Each row was made from one small tree. Brackets hold a mark, then the marks that hang from it, in the order of their numbers. Every link used is in the known rows. Write each row's tree.
Known rows:
[J_582 [J_368 J_315] [J_559 [J_521 J_871]] [J_816 J_290]]: -70.3  15.7  11.0  16.9  -37.9  41.3  16.3  1.7  1.9  32.4  -26.0  -3.0  38.9  3.7  -22.6  0.4  48.9  8.2
[J_559 J_521 [J_582 [J_368 J_315] J_816]]: -27.0  28.0  -46.5  19.2  0.2  29.5  -10.0  25.4  28.4  28.2  1.1  -1.5  5.6  40.2  -41.7  9.7  -13.4  -23.6
[J_582 J_368 [J_816 J_290]]: 15.3  -3.1  -14.7  -16.3  -45.7  -19.4  15.4  -23.6  14.3  -2.7  -5.8  -15.6  26.3  -36.8  19.1  -12.5  -22.3  -24.9
[J_315 J_368]: 66.6  -1.0  0.5  -22.3  -8.5  -44.9  -19.1  -14.3  0.2  -53.4  14.3  29.5  6.0  -34.7  37.2  11.2  -52.7  -37.4
[J_582 [J_559 J_521] J_816]: -0.4  4.6  -7.2  22.5  3.6  -14.8  37.1  42.8  11.2  5.2  44.4  8.3  -12.3  -4.3  -4.1  42.0  -0.7  -16.4
[J_559 [J_521 J_871] [J_582 [J_368 J_315] [J_816 J_290]]]: -59.2  29.7  -15.7  -3.1  -27.3  27.4  -31.8  -1.2  10.2  29.5  -28.7  8.3  23.8  36.3  -30.9  -42.2  20.1  8.1
[J_582 [J_368 J_315] [J_559 [J_521 [J_871 J_172]]] [J_816 J_290]]: -61.9  6.1  18.7  4.4  -33.5  33.1  3.7  -2.4  -5.2  57.1  -27.9  0.8  49.8  15.8  -4.6  22.7  35.9  31.4
[J_521 [J_559 J_582] [J_871 J_172]]: 47.6  -22.0  42.0  -21.6  57.7  -27.4  -47.6  -13.6  -32.6  -32.7  10.4  18.3  -56.9  2.5  34.3  -30.9  -8.6  47.0
[J_559 J_521 [J_582 J_816]]: 12.3  16.6  -33.2  4.8  13.6  -26.3  -12.0  39.7  18.6  3.6  43.5  18.5  -29.9  27.5  -11.1  0.4  -29.2  -16.0
[J_582 [J_559 [J_521 J_871]]]: 21.0  -6.4  30.6  9.0  29.3  -9.7  8.3  21.1  -23.0  -28.1  30.1  26.5  -15.0  -8.9  18.0  14.9  6.8  18.8
[J_521 [J_559 [J_582 [J_368 J_315] [J_816 J_290]]] [J_871 J_172]]: -45.0  1.6  22.4  -13.5  -8.1  24.3  -39.6  -31.6  -7.7  27.4  -45.7  -9.6  -3.6  13.6  -6.6  -45.8  34.4  36.5
[J_582 [J_368 J_315] [J_559 J_521] [J_816 J_290]]: -69.2  34.1  -5.3  23.3  -43.8  50.1  17.5  18.4  24.0  46.9  -13.5  -19.5  26.2  -13.5  -23.4  27.3  27.8  -12.0
[J_521 [J_559 [J_582 [J_368 J_315] J_816]] J_871]: -23.7  -8.5  0.6  14.0  20.2  23.0  -9.7  -17.1  -1.9  -10.5  -28.4  -5.0  -20.4  21.2  -36.0  -45.4  33.9  0.6
[J_368 J_315]: 45.5  5.0  23.9  -13.5  19.8  0.9  3.9  -41.6  -20.9  -91.2  -6.8  -18.9  12.0  -57.6  37.6  45.5  -38.2  -33.9
[J_172 J_871]: 79.5  -26.8  20.4  -28.7  42.9  -70.6  27.1  -33.1  -38.4  -74.8  13.8  -12.3  -16.4  -55.9  47.7  22.1  -43.0  -26.3
[J_582 J_368 J_559 [J_816 J_290]]: -13.5  7.4  -10.4  -3.9  -49.2  -6.5  38.9  7.4  21.2  10.3  -2.3  -28.2  12.0  -37.2  2.9  1.7  7.9  -19.7
[J_582 J_368 [J_559 [J_521 J_871]] J_816]: -11.3  -18.4  -12.3  27.5  -4.7  -0.7  35.1  30.1  3.5  32.6  18.0  20.4  14.5  27.3  -25.0  2.9  23.7  6.3
[J_290 J_816]: 65.1  -25.9  -11.1  -38.8  14.0  -46.9  28.9  -35.4  -11.8  -71.2  32.8  -24.9  -27.0  -35.9  43.7  41.5  -30.8  -40.1

Which tree is each row?
29.4  -15.0  38.8  -2.7  32.7  -15.9  -3.7  16.4  -32.4  -4.1  28.1  29.6  -2.1  4.3  34.8  37.8  -6.2  43.2 | [J_582 [J_559 [J_521 [J_871 J_172]]]]
-13.7  -14.3  11.9  -19.6  -9.0  -12.8  -38.7  -12.4  -2.5  40.9  -17.2  6.2  -21.6  18.5  5.3  -66.3  20.2  46.3 | [J_521 [J_559 [J_582 J_368 [J_816 J_290]]] [J_871 J_172]]
33.7  -4.0  -8.9  -10.4  29.3  -7.3  -48.0  17.2  -8.5  31.9  13.1  35.1  0.0  52.5  8.5  -14.9  -31.5  44.8 | [J_559 [J_521 [J_871 J_172]] [J_582 J_368]]
-14.7  3.3  -14.1  18.6  -16.3  22.7  56.3  0.6  11.9  -18.8  -15.0  -37.0  25.0  -21.2  -20.6  47.7  10.0  -39.8 | [J_582 [J_368 J_315] J_559 J_816]
-20.3  1.0  -20.9  1.6  9.8  16.8  -24.8  4.4  -2.9  40.1  -13.6  17.9  28.7  68.4  -24.7  4.1  -5.1  20.3 | [J_559 [J_521 [J_871 J_172]] [J_582 [J_368 J_315] J_816]]
63.4  -45.3  63.4  -15.4  51.0  -27.6  -25.9  -42.7  -47.5  -42.3  8.5  20.9  -24.2  -29.4  58.8  -2.3  -10.2  41.6 | [J_521 J_559 [J_871 J_172]]
14.5  -6.5  -18.0  4.0  -12.5  9.8  31.4  -31.6  5.3  -32.7  -18.4  -24.7  41.0  -21.4  -2.3  33.2  -21.0  -45.3 | [J_582 [J_368 J_315] J_816]
15.9  -10.6  -23.7  13.2  -15.1  -11.2  58.0  19.5  17.1  -4.1  13.4  -19.8  8.6  -17.5  -10.6  27.3  -3.0  -30.1 | [J_582 J_368 J_559 J_816]
6.0  -23.6  -8.4  9.4  20.5  -13.2  -8.2  1.6  2.9  3.5  0.3  10.1  -37.5  24.6  -25.0  -65.2  20.9  10.2 | [J_521 [J_559 [J_582 J_368 J_816]] J_871]
-44.6  23.0  0.0  2.5  -48.8  28.9  37.7  -10.2  16.8  -3.7  -31.4  -43.5  31.1  -42.2  -10.3  24.1  23.3  -30.3 | [J_582 [J_368 J_315] J_559 [J_816 J_290]]
-3.9  37.5  -23.6  13.1  17.9  43.4  -32.7  20.5  16.7  7.8  -1.6  0.8  -5.3  19.6  -19.3  11.7  -27.5  -7.7 | [J_559 J_521 [J_582 [J_368 J_315]]]
14.8  8.9  -6.2  26.5  9.2  21.0  14.6  41.3  15.0  25.1  28.9  5.2  -8.3  -8.8  -1.3  32.5  -11.6  1.1 | [J_582 J_368 [J_559 J_521]]
4.1  14.3  -54.6  14.5  -0.2  -4.9  -7.9  45.8  33.8  42.9  29.1  14.4  -12.8  43.1  -31.0  -12.1  -26.5  -14.0 | [J_559 J_521 [J_582 J_368 J_816]]
-53.8  9.8  14.5  -1.7  -13.4  29.5  -28.6  -27.5  0.4  2.6  -44.3  -13.7  -15.0  1.5  -25.4  -69.6  45.3  12.8 | [J_521 [J_559 [J_582 [J_368 J_315] [J_816 J_290]]] J_871]
-5.3  -12.3  33.8  -30.6  5.5  -34.3  -41.1  -17.6  -17.0  2.4  -3.5  9.9  -38.8  2.9  22.9  -56.0  15.7  42.9 | [J_521 [J_559 [J_582 [J_816 J_290]]] [J_871 J_172]]
